Each row comes from the steps of one walk. Every step used is in the known rows, and no mark comes twice. Write the walk behind each row, first mark first.
(in the rows, 128 means zero)
Known rows:
rukof dugike pidir zibe: [152  58 134 173 113 100 150 166 156 139 136 133 119 107  97 122 151 165
 154 178 146 133 127 119 123 150  99]
zibe geduz dugike: [125  83 146 141 174 137 101  96  82 146  91  74 120 127  81 156 112 137
 131 128 168 143 121 148 107 153 136]
koruz zibe pidir dugike salu: [127 129 113 132 155 153 191 124  63  89 211 119 148 115 124 143 112 100
 130 138 168 130 103 166 139 157  95]
zibe geduz: [134  82 113 161 162 154 142 120 105 153  84 104 111 138 103 148 118 128
 124 143 162 140 114 139 115 162 135]
geduz zibe: [160 136  97 140 161 133 155 110 123 156 129 142 133 131 140 112 147 123
 123 138  98 135 101 124 108 113 102]
salu zibe koruz dugike: [223 150  71 127 139 202 192 128  25 109  83 158 147 151 128 133 125 120
 106 116 152 148 112 146 132 114 108]
rukof zibe koruz dugike salu: [169 180  81 139 159 174 210 122  36  86 161 169 147 140 139 182 132  72
 130 125 186 165  95 157 172 135 119]
geduz zibe pidir: [156 152 105 127 150 148 206 114 104 145 156 143 136 139 145 114 134 125
 121 134 119 127 102 155  86 117  93]
zibe koruz dugike pidir: [212 128  85 143 121 155 194 146  30 128  72 166 174 129 111 158 123 143
 122 140 116 163 115 168 157 113 100]
geduz zibe koruz: [177 128  99 117 139 173 175 103  85 141 133 154 135 129 147 136 149 149
 114 133 101 142  94 156  99 111 119]
koruz zibe: [133  91 124 136 125 126 133 130 101 108 135 129 131 126 128 107 135 150
 134 149 156 141 116 130 121 153 117]
zibe pidir dugike: [159 139  80 138 161 163 182 122  74 116 147 109 152 132 140 136  99 117
 105 117 126 133 114 149 113 134  78]
koruz dugike pidir zibe geduz: [142 103  94 160 160 134 199 169  83 167  92 143 163 121  84 155 125 157
 148 178 134 167 116 148 159 145 104]
zibe koruz dugike: [181 136  81 127 141 173 199 135  32 107 111 149 157 134 128 142 124 135
 110 122 132 162 112 159 142 138 108]
zibe pidir: [144 128 125 140 136 149 186 121  85 117 151 124 124 143 132 123 116 128
 126 123 162 127 115 149  97 140 103]
dugike salu zibe koruz: [186 130 131 146 138 204 150  99  53 105 152 153  98 141 115 157 140 100
 127 114 190 121  97 141 126 119 138]
rukof dugike koruz: [183  84 115 195  99 127 115 177 166 117  95 127  96 137 124  93 142 120
 126 145 136 128 145 111 114 188  83]
rukof dugike salu: [139  79 147 185 150 111 151 133 129 110 169 116  84 116  94 137 147  81
 138 143 185 112 118 119 139 176 116]
dugike salu: [126 122 141 168 160 133 146 113  97 116 176 128 111 126 107 143 141  87
 143 125 163 129 107 119 149 142 128]
salu dugike koruz zibe geduz: [125  25 111 180 106 160  93 175 142 129  85 122  83 121 115 134 124 142
 142 189 154 146 140 143  99 194 128]
dugike salu zibe geduz: [157 109 129 179 180 181 142 108  89 147 110 120  86 148  86 163 124  76
 137 139 210 118 102 126 131 147 146]
rukof zibe geduz dugike koruz: [153 133 113 166 142 150  72 123 121 130  63 109 128 155 123 155 112 110
 138 132 176 154 133 137 111 164 110]
rukof dugike: [159  71 123 174 132 113 142 143 139 122 121 108  95 125 113 115 138 122
 124 147 160 123 126 118 111 171 108]
pidir dugike koruz: [186 139  68 174 134 161 108 155 120 123  97 121 153 138 143 117 115 113
 112 121  86 144 132 108 137 150  65]
pidir zibe: [109 109 129 145 144 139 149 134 122 128 182 131 131 120 129 113 147 163
 144 142 141 144 115 112 115 140 111]
pidir zibe geduz: [ 95  80 128 150 162 156 155 135 121 156 144 114 117 127 106 139 132 168
 143 160 159 148 109 133 110 165 132]
koruz zibe geduz: [120  62 124 141 141 144 140 132 101 137  96 110 118 128 107 136 122 151
 133 167 179 146 111 154 117 179 138]

Which walk is each row?
[126 141 117 127 158 175 226 146  36  99 224 162 146 116 111 154 150 135
 142 137 152 162 100 156 164 149 117]  pidir zibe koruz dugike salu
[140  75 117 164 109 157 115 168 131 131  71 128 116 144 117 115 123 155
 136 167 156 146 128 144 114 197 115]  dugike koruz zibe geduz
[130 106 132 123 114 143 183 132  84 101 165 132 132 134 134 109 119 153
 133 144 176 132 117 162  96 158 106]  koruz zibe pidir
[171 120  87 174 204 193 141 108  75 144 104 103 113 137  94 172 107  66
 118 135 176 124  97 125 148 141 122]  pidir dugike salu zibe geduz
[143 131  90 116 140 176 217 152  46 108 170 156 162 124 132 133 140 174
 129 137 128 167 109 155 136 141 105]  pidir zibe koruz dugike
[167 175  59 136 160 164 178 116  85 104 144 124 159 146 167 153  94  95
 109 122 158 144 108 146 116 121  76]  rukof zibe pidir dugike
[142 136 100 163 185 144 144 113  82 118 169 112 139 117 113 156 122  76
 124 122 132 136 103 122 163 136 102]  pidir dugike salu
[169  97 136 144 174 165  91  89  74 146  64  87 108 142  82 145 112 123
 127 124 192 130 118 134  97 136 137]  salu zibe geduz dugike
[126 101 129 123 121 179 166 125  81 111 187 147 129 121 136 137 148 191
 134 137 138 149 107 146 103 139 128]  pidir zibe koruz
[164 106 147 151 137  99  86 101  86 138  90 113 150 115  84 144 126 141
 146 128 132 142 128 132 128 104 110]  geduz dugike pidir
[146 105 145 138 103 123  65 141 108  97 115 117 139 127 114  94 134 156
 144 134 141 147 139 134 110 165  95]  geduz dugike koruz zibe
[171 119  77 156 116 153 103 168 117 104 105 128 159 130 146 101 121 137
 119 145 101 148 130 124 136 165  69]  pidir dugike koruz zibe
[135 102 130 161 123 122 139 144 123 146 143 150 147 116 109 130 143 171
 157 159 124 144 115 118 130 114 103]  dugike pidir zibe
[178 132 158 128 151 187 109  73  33  96 156 124 106 129  95 163 137 107
 134  99 198 124 104 149 118 112 143]  geduz dugike salu zibe koruz
[144 150 104 164 181 131 197 139  57 112 163 140 144 126 101 141 134  70
 136 127 155 148 109 126 181 145 102]  koruz dugike salu
[140 151 104 150 180 160 191 113  67 108 198 113 140 125 123 156 107  80
 121 117 149 126 104 153 139 143  93]  zibe pidir dugike salu
[185 181 103 152 171 175 235 135  36 104 159 154 133 151 108 134 119  60
 130 120 197 123 110 147 148 129  89]  koruz dugike salu zibe pidir
[170  63 135 193 166 158 150 130 121 137 102 105  59 136  73 156 132  72
 135 159 228 105 112 127 126 182 138]  rukof dugike salu zibe geduz
[156  32 121 182  95 135 122 190 167 123  66 113  91 133 107 109 131 146
 133 187 176 133 140 147 108 233 107]  rukof dugike koruz zibe geduz
[207 120 107 134 123 206 144 104  61 114  95 147 114 150 134 136 129 138
 112 115 165 127 108 137  96 112 129]  salu zibe koruz
[145 186  81 151 178 162 191 108  75  94 195 128 147 138 151 177 106  53
 125 120 182 135  98 149 144 130  91]  rukof zibe pidir dugike salu
[166  62 120 174  81 119 115 187 168  99 104 130 103 127 127  81 146 143
 135 167 155 131 142 122 110 204  87]  rukof dugike koruz zibe
[152  94 130 137 101 160 158 135  84 133 147 166 145 117 120 156 145 197
 146 153 126 149 107 154 119 113 123]  dugike pidir zibe koruz
[143  91 158 117 114 145 114 109  63 123 152 133 155 103  96 162 141 203
 155 139 132 153 113 161 111 110 125]  geduz dugike pidir zibe koruz
[178 170  85 124 176 169 236 121  40 127 168 171 153 121 122 152 153  96
 122 134 112 152  87 166 158 123 109]  geduz zibe koruz dugike salu
[ 94  72 178 135 173 123 110  99  75 118 152  86 112 108  65 161 127 120
 155 150 210 141 109 162 134 180 155]  koruz zibe geduz dugike salu
[143 119  89 118 142 155 177 134  70  97 162 114 163 123 142 121 102 139
 114 139 144 140 114 164 113 151  86]  koruz zibe pidir dugike
[150  77 105 193 108 155  86 163 145 120 112 132  92 127 132 121 137 117
 136 150 121 139 144 108 104 150 102]  salu dugike koruz
[113  62 154 123 154 126  99 107  78 126 101  81 129 116  88 140 115 159
 138 150 187 150 120 163 106 173 144]  koruz zibe geduz dugike
[186 190  52 160 126 178 152 151 112 100 120 142 159 161 179 135  98  95
 112 120 135 144 123 138 116 141  56]  rukof zibe pidir dugike koruz
[222 167  64 162 129 206 149 151  96 112  98 135 144 163 151 110 101 103
 106 112 127 121 128 126 102 129  52]  salu zibe pidir dugike koruz
